Each row was made from one walk, in order. Every step used is in the known rows, and no mark comes twice. Write each row's walk.
In the rows, 128 means zero.
Known rows:
Y C F: [108 119 112 111 134 126 103 113 147 114 189 165 177 103 163  94 117 149
  85  71 107 111]
Y C E: [125 110 120 144 159 127  81 109 134 119 174 147 202 121 159  85 124 105
  91  77 108  81]
J E C F: [124 120 121 126 150 134 112 128 140 117 210 159 185 112 147  57 129 152
 123  79 125 109]
F W Y C E J: [127 116 134 145 134 113  95 110 106 120 190 126 195 132 147  78 125  88
  93  67 126  77]
E J Y C F W: [114 130 121 109 141 105 108 113  98 121 204 132 189 124 157  86 130 122
  92  83 127 115]
W F: [ 86 143 101 147 130 124  92 127 130 117 161 180 190 153 153 110 112 121
  67  70 122 123]
W F R: [ 74 136 108 134 138  96  89 120 133 147 137 156 173 133 142  77  89 122
  55  70 135 108]
C E J Y W: [110 125 127 111 118 133 108 132 139 123 159 112 205 151 130  81 155  86
  95  80  88 113]
E C F R L: [112 154 123 109 130 100 105 133 128 150 199 162 173 114 125  79  97 117
  99  75 134  92]
R F C: [113 156  94  96 153 109 130 108 146 165 148 165 184  89 148  66 130 134
  80  77 132  57]
C F W E: [100 134 114 147 143 111  96 130 146 150 206 155 195 110 139  96 115 128
  93  73 142 108]
C F: [106 134 108 116 132 134 108 120 152 126 203 177 183 114 144  80 106 155
  89  73 125 111]
E J Y: [105 134 113 121 144 142 103 130 131 149 140 128 188 167 128  91 146 107
  98  94 106 111]
F R L: [105 162 114 109 131  99  97 135 126 162 177 167 179 127 125  82  95  96
  85  76 130  84]
E J Y W F R L: [102 151 127 114 112  90  99 132 124 140 177 150 179 148 113 100 107  90
  95  71 122 103]
R L: [116 169 108 113 127 121 100 141 125 147 193 180 192 136 133  98 113  93
  93  79 119  88]
R F W E C: [108 143 111 145 157 121 107 147 125 154 177 127 191  85 155  82 145 101
  95  80 134  99]
J Y W: [ 95 136 113 101 125 140 110 141 138 135 140 123 203 154 141  86 154  90
  83  86  82 124]
C F R: [ 87 130 113 112 139 103 100 115 148 153 165 154 168 107 136  56  85 146
  70  72 138 100]
C E J: [129 127 125 144 128 124  95 114 135 122 195 143 199 125 134  70 120 100
  93  66 129  77]

Which walk is each row?
[110 142 133 122 116  90  95 125 125 134 187 147 184 149 109  96 104  91
 105  71 125  98] -> C E J Y W F R L
[122 123 119 121 153 130 109 110 138 147 153 125 191 148 116  81 144 114
 118  91 118  87] -> R F C E J Y
[118 107 124 154 164 132  84 112 117 127 167 142 199 143 157  85 117 100
  95  78 113  79] -> W Y C E
[130 116 127 137 131 108  98 104 112 119 193 128 190 114 140  75 122  84
  99  63 129  69] -> R F W Y C E J
[ 94 128 112 127 155 121  97 127  83 140 141 135 183 146 181  98 129  89
  66  80 106  97] -> F W Y C
[106 115 120 124 149 117  93 123 120 136 137 115 183 136 159 114 157  97
  87  85  92 109] -> F W E J Y C
[102 127 116 136 145 138  99 133 146 157 143 126 188 160 120 102 146 109
 105  90 110 112] -> W E J Y
[111 136 131 112 124  92  98 124 141 150 192 149 168 121 114 100 103 114
 108  72 125  94] -> W E J Y C F R L
[ 88 131 117 133 109 122 101 130 131 104 155 143 195 167 139 114 138 103
  80  69 100 138] -> E J Y W F
[112 134 117 123 142 139 115 132 140 124 202 155 182 103 154  75 124 154
  96  78 125 115] -> E C F
[ 99 120 107 113 159 134  92 126 125 138 116 131 183 143 168 110 153 105
  79  93  80 112] -> J Y C
[ 91 147 100 126 150 123 111 128  81 162 165 150 187 149 144  69 104  86
  85  81 144  87] -> R F W Y
[132 129 113 129 163 116 109  97 147 143 182 157 202 104 136  61 119 128
 105  78 138  51] -> R F C E
[113 133 124 143 118 106 102 124 139 137 208 140 189 108 132  89 122 111
  90  61 139  95] -> C F W E J
[ 95 141 118 139 156 131 115 136  75 151 184 141 187 162 154  72 110 113
  89  85 144 106] -> E C F W Y
[103 144 123 120 135 109 126 116 131 134 145 140 193 153 150  97 149 136
  75  76 115  98] -> E J Y W F C
[131 116 129 140 129 118  92 110 131 114 185 135 194 116 146  81 129  96
  90  64 116  76] -> Y C E J
[107 117 115 115 146 129  95 122 124 132 125 123 180 140 162 109 156  99
  82  85  83 108] -> E J Y C
[111 111 120 109 134 129 106 112 145 115 181 146 174 121 150 100 130 147
  99  77 103 117] -> E J Y C F
[108 121 126 130 139 138 114 137 157 128 197 135 184 108 140  89 138 150
 111  78 116 126] -> J Y W E C F
